Each row was made from one small tree. The marks that hang from a mark follow it in brackets, in alphabetical order. Every link used is in the known rows. Write each row's tree.
Known rows:
L{N V{T{H} Z}}: [ -8.1  -9.7  44.2 -28.4  -1.1  -0.2  15.9   5.1   6.6  -4.1 -19.0 -56.0
  23.2 -17.9  15.8 -43.9 -31.5 -37.7 -63.4  -2.0  32.5]
N{L T{H} Z}: [-34.3  -9.8 -42.3  14.1   4.1   1.7  34.9  10.2   5.8   8.2  -7.7  -7.3
  25.6  53.1  45.2 -13.4 -37.6  23.5 -44.0   0.9  24.0]
N{T Z}: [-27.4  -0.3 -28.1  12.5  -6.9   2.0  27.9  14.9 -10.7   5.7 -12.0   4.0
 -14.3  42.4  20.4  -3.4 -34.4  26.5 -33.6   2.9   7.8]
B{N{Z}}: [-19.0   2.2 -11.7  -1.5  10.4   9.3  38.0   5.6   2.4   4.8 -20.9 -33.7
   2.2  55.4  26.0 -18.3 -16.1  18.2 -27.2   2.4  -3.7]
P{T{H}}: [ 10.4 -34.7   0.9  -6.5  -1.9  -5.5  19.7   1.3   5.3 -12.1  -9.2 -37.2
  16.3 -10.0  29.3 -15.4   6.0 -14.0 -34.3  -1.2  -2.2]
H{Z}: [-13.1 -13.2  -9.7 -10.0   6.7 -17.6  15.0  -0.2  -0.8 -14.8 -14.9  12.6
 -13.0  18.0  17.2 -12.8  -8.3  11.8 -15.3   4.2   9.9]
H{B{N{L} V} Z}: [-27.3 -14.9 -10.8  12.3  15.1 -22.8  22.0 -10.1  28.8  -3.4  -1.2   3.1
  13.8  56.0  30.3 -28.7  -0.9  60.8 -15.8  18.9 -41.4]
T{H{Z}}: [-13.8 -27.4  -5.6   0.0   8.8 -13.3  24.6  -9.0   2.5 -15.1 -12.3  -3.7
   5.7   6.9  33.6  -8.4 -14.6   6.3 -25.8   3.4  22.2]
P{T}: [ 10.3 -19.3  -0.5 -16.1  -2.6  -8.8  12.6  11.9   1.4 -11.6 -10.3 -22.5
  -4.0   2.8  13.1 -20.3  12.8  -6.0 -24.0   1.9 -14.0]
N{L{V}}: [  3.1   0.9  19.8 -13.8  15.5  -9.9  -1.4  10.4   5.1  -2.0  -1.5  -9.8
  35.4  15.0  13.2 -33.5  -6.3  -9.0 -25.9  -6.4   7.4]
N{L T{H{B}} Z}: [-29.9 -15.6 -53.6  34.3  -4.0  -7.4  40.6   3.3  13.1  -2.7   5.5 -13.3
  37.9  55.6  37.3  -7.6 -38.5  33.0 -42.1   9.1  -3.1]
N{L}: [-11.8  -4.2 -14.5 -15.2   8.7 -11.5  -1.0  16.1   2.3  -3.4  -0.1  -2.0
  21.8  33.9  15.6 -27.2  -1.8   7.7 -17.2  -1.5  -1.8]
N{L T Z}: [-37.1   5.1 -42.8   6.6   2.2  -4.6  25.4  19.5   2.2   8.8 -10.7   6.1
   8.3  62.5  26.1 -18.8 -31.8  29.9 -33.2   4.0   8.1]
N{T{H}}: [-19.4 -18.3  -5.8  18.1  -8.0   1.5   7.8   4.7 -10.5   4.6  -3.2   2.9
  21.7   7.6  31.9   2.0 -34.3  18.6 -28.9  -1.2  23.4]
L{N}: [-11.9 -11.4  -9.0 -17.2  -5.8   2.2  -0.4  19.6 -20.8  11.6   6.9   1.2
 -14.1  12.5  15.2 -31.3  -0.1 -11.3 -33.6 -15.0  -1.0]
L{V}: [ 13.0  -4.9  34.4  -6.5   6.0  -2.3   0.8   4.8 -10.2  -6.7  -4.8  -7.4
  13.7  -4.5   6.7 -18.2  -8.3 -12.7 -26.8  -6.5   3.5]
P{T{H{B Z}}}: [  2.9 -43.2 -17.5   9.5   1.1 -24.7  41.7 -15.3  23.3 -31.0  -6.7 -28.4
  13.7  -0.8  31.0  -9.7   4.8   2.6 -29.6  18.4 -14.6]
V{L T{H} Z}: [  2.5   2.6  13.7 -19.2 -20.9 -15.5  19.7  -9.1   4.1 -26.6 -25.4 -34.1
  19.3   2.2   5.7 -26.7 -54.4   7.2 -34.4  14.3  23.2]
V{L T Z}: [ -1.9  18.5   9.2 -30.3 -22.5 -19.6  13.1   1.1   0.1 -27.9 -26.9 -20.6
   1.4  15.3  -9.3 -30.3 -46.2  10.9 -22.4  17.3   9.8]
N{L{V} T{H}}: [-12.4 -10.1  12.5  11.9  11.3  -2.4   6.9   3.8   3.3   8.7  -1.5  -3.8
  58.4  12.3  34.8 -20.5 -32.8   8.7 -36.2  -3.4  32.6]
V{L{N} T Z}: [ -7.8  14.2   3.9 -37.8 -25.5 -12.5  11.5   8.5  -9.1  -6.6 -17.6 -17.3
 -13.9  14.6  -6.6 -48.7 -40.8  -1.8 -40.0   4.1  15.0]
V{Z}: [-12.2  -0.1   8.1  -8.2  -3.1  -8.3   4.8  15.8   0.0 -24.3 -22.2 -14.3
  -1.2   7.3  -9.4 -16.7 -19.2  -1.4 -26.0   5.2  12.0]
N{Z}: [-10.5  -5.4 -18.9  -5.1  -2.5  -1.0  27.5  13.1  -5.3  -7.1 -10.5 -13.4
 -19.3  33.5  16.4 -13.2 -13.6   2.8 -34.7  -3.2  -5.7]

Which tree is each row?
[ -3.9  -7.1   5.3 -22.3  13.1 -10.0  40.2  -2.4  23.1  -2.4 -13.2 -56.0
  43.1  27.9  44.8 -40.1 -28.3 -10.8 -52.9  -0.9  13.7]
N{L{V{T{H}}} Z}
[ 13.1 -19.6  32.8  -0.1  -5.5 -12.7  20.6 -13.1  14.4 -23.1   3.7 -51.7
  52.2 -10.7  26.4 -16.8 -23.6  -7.3 -35.8   6.9 -10.5]
L{V{T{H{B}}}}
[-20.7  13.5  20.2   3.6  22.1   1.8   7.1   5.0   6.9  25.2 -14.4  -7.3
  60.4  45.8  28.4 -30.9 -30.8  29.5 -21.2   6.6  21.3]
B{N{L{V} T}}
[-39.0 -17.6 -29.7   7.8  13.0 -18.1  21.1  -2.7  10.1   3.4 -11.2  17.3
  29.7  36.6  46.3 -13.6 -32.5  32.6 -26.2   8.9  36.8]
N{L T{H{Z}}}
[-31.7 -22.5 -44.0  32.6 -17.8   7.1  42.1   7.6  -9.3  11.1  13.6 -10.3
   1.4  32.5  34.5 -12.1 -36.9  13.2 -59.4  -2.4  -1.1]
L{N{T{H{B}} Z}}
[-16.3 -13.5 -13.3   2.8  -0.2  -3.9  58.2 -13.5  23.2 -12.7 -11.1 -73.3
  41.2  49.1  43.9 -18.2 -31.5  23.7 -38.3  16.1 -19.9]
V{T{H{B{N{Z}}}}}
[ -2.0   5.2   0.1  -8.6  14.3  -5.3  26.8  11.1   8.2   0.0  -8.2 -20.6
  16.1  38.5  20.4 -34.7 -12.6  -9.6 -40.2  -6.2   3.6]
N{L{V} Z}
[ -3.7 -25.7  -3.1  -0.9 -12.5 -16.0  20.2  -7.0  12.3 -25.1   4.8 -42.6
  38.1   6.3  29.0 -10.1 -23.4   9.9 -27.2  10.3 -18.4]
V{T{H{B}}}
[ -0.3   7.9  49.4 -27.3   1.3 -12.9  10.8   7.1  12.1 -24.0 -32.3 -43.3
  20.1  -7.5  -2.1 -30.3 -31.0 -15.1 -33.7  10.3  15.0]
L{V{T Z}}
[ -7.2  10.4   4.1 -15.5 -16.5  -3.9  36.1  -9.0   4.1   4.6 -22.0 -21.6
 -20.1  54.6  26.7 -33.4 -36.4  50.7 -32.7  10.0 -34.6]
B{N{Z} V{L T}}
[ -4.1  -2.7   5.8 -11.9   2.9  10.2  29.1  14.5 -13.4  16.0  -2.3 -17.1
 -18.5  14.5  15.9 -35.9  -8.5 -29.5 -57.4 -17.1   7.0]
L{N{Z} V}
[-14.5 -23.5  -1.1  -1.7  -7.7 -32.3  18.9  -9.1  18.7 -24.7  -4.8   0.1
 -20.3  17.0  24.1 -14.9 -10.9  46.3 -20.9  19.2 -48.0]
H{B{V{T}} Z}
[ -9.2  11.2  32.4 -36.7  11.1 -21.1   8.5  10.1  25.4 -18.5 -28.1 -43.1
  43.3  15.1   4.3 -49.1 -30.7  -8.7 -34.7  10.7  17.5]
N{L{V{T Z}}}
[ -8.4  -2.7  33.4 -26.2  11.8 -15.6  16.3   2.0  28.9 -19.6 -26.9 -57.6
  61.0   4.1  21.1 -42.5 -34.9 -14.6 -44.8  10.2  31.1]
N{L{V{T{H} Z}}}
[-24.8   7.8 -26.8  -9.3  16.9   0.0  36.0   8.8  16.1   8.8 -16.5 -33.5
  22.6  76.2  31.4 -33.2 -14.8  21.7 -27.6   5.6  -1.8]
B{N{L Z}}
[ -6.3   0.9  15.1 -31.1  -0.1   3.5  33.4  10.7  -2.5  11.3 -10.6 -42.0
 -11.8  19.4  24.5 -46.0 -19.9 -26.8 -58.1  -9.7   2.9]
L{N{Z} V{T}}
[-16.6 -12.6 -10.4  26.2  -4.7   0.2  36.5  -1.9  11.9  -3.7  -2.8 -21.7
 -13.2  50.1  22.6 -12.5 -10.6  46.5 -31.9   9.9 -56.8]
H{B{N{Z} V}}
[-27.1 -27.3 -23.3  34.9  -4.8 -17.5  30.5 -13.5   5.3 -14.1  -0.4  13.3
  19.0  15.3  35.0   8.0 -36.8  37.4 -23.6  17.0  10.8]
N{T{H{B Z}}}
[-16.0  -7.8  29.5 -19.2  -1.7  -4.9   5.4   0.9   9.0   4.3 -15.6 -27.8
   4.4  27.8  29.8 -26.9 -12.7  41.5 -20.5   6.9 -34.1]
B{N V{T}}
[-18.7  11.6 -39.3   2.2 -26.4   7.8  28.6  12.5 -29.6  23.6  -1.6  25.0
 -34.4  43.9  15.1 -26.8 -45.0  20.3 -47.1  -7.1  14.0]
V{L{N{T Z}}}
[ -1.8   7.6  22.5 -18.5 -17.3  -8.4   6.5  -9.5  -0.9   5.8 -14.3 -12.4
  -1.1  31.7  21.3 -32.6 -29.9  50.1 -16.2   9.4 -31.5]
B{N V{L T}}
[-21.8  14.9 -10.7  -0.8 -28.0   0.0   6.7  14.4 -25.5   9.1 -12.4  23.7
 -18.2  19.2 -10.1 -29.4 -53.5  14.4 -38.9   2.7  30.7]
V{L{N{T}} Z}
[ -3.1   7.6 -30.5 -12.2 -21.9   5.1  29.3  10.8 -24.5  10.6   2.5   5.8
 -38.0  37.7   8.8 -34.8 -24.2  -3.9 -46.6 -11.5  -0.7]
V{L{N{Z}}}
[ -1.6 -38.6  -7.5 -10.0  10.0 -18.3  36.8  -9.3  16.0 -18.2 -19.4 -22.7
   0.4  -3.2  36.0 -14.9   5.5  -5.0 -31.6   9.0   9.4]
P{T{H{Z}}}
[ 12.8 -49.8   2.0  20.9 -15.9 -12.4  19.6  -3.7  15.3 -23.2   8.4 -26.2
  -1.0 -12.6  24.7 -10.7  12.7  16.3 -39.7   5.5 -55.2]
P{T{H{B{V}}}}
[  3.9 -41.0   8.3  24.1  -3.9  -4.0  28.9 -12.3  22.5  -8.8  -1.0 -45.3
  20.0   8.2  34.6 -17.9   9.4  32.4 -32.5  13.2 -53.8]
P{T{H{B{N V}}}}
[-36.7 -16.3 -35.6  12.0  -9.0  15.2  36.1  14.2 -16.2  23.1  -0.4  -5.8
 -11.4  30.5  39.8 -18.4 -36.2   3.7 -60.8 -11.5  25.7]
L{N{T{H} Z}}
[-15.5  -1.9 -21.5  16.9   0.3   0.6  45.9  -2.4  10.0  -7.0  -6.2 -36.3
  14.0  57.5  19.4 -10.7 -15.5  26.3 -26.1  12.1 -28.2]
H{B{N{Z}}}
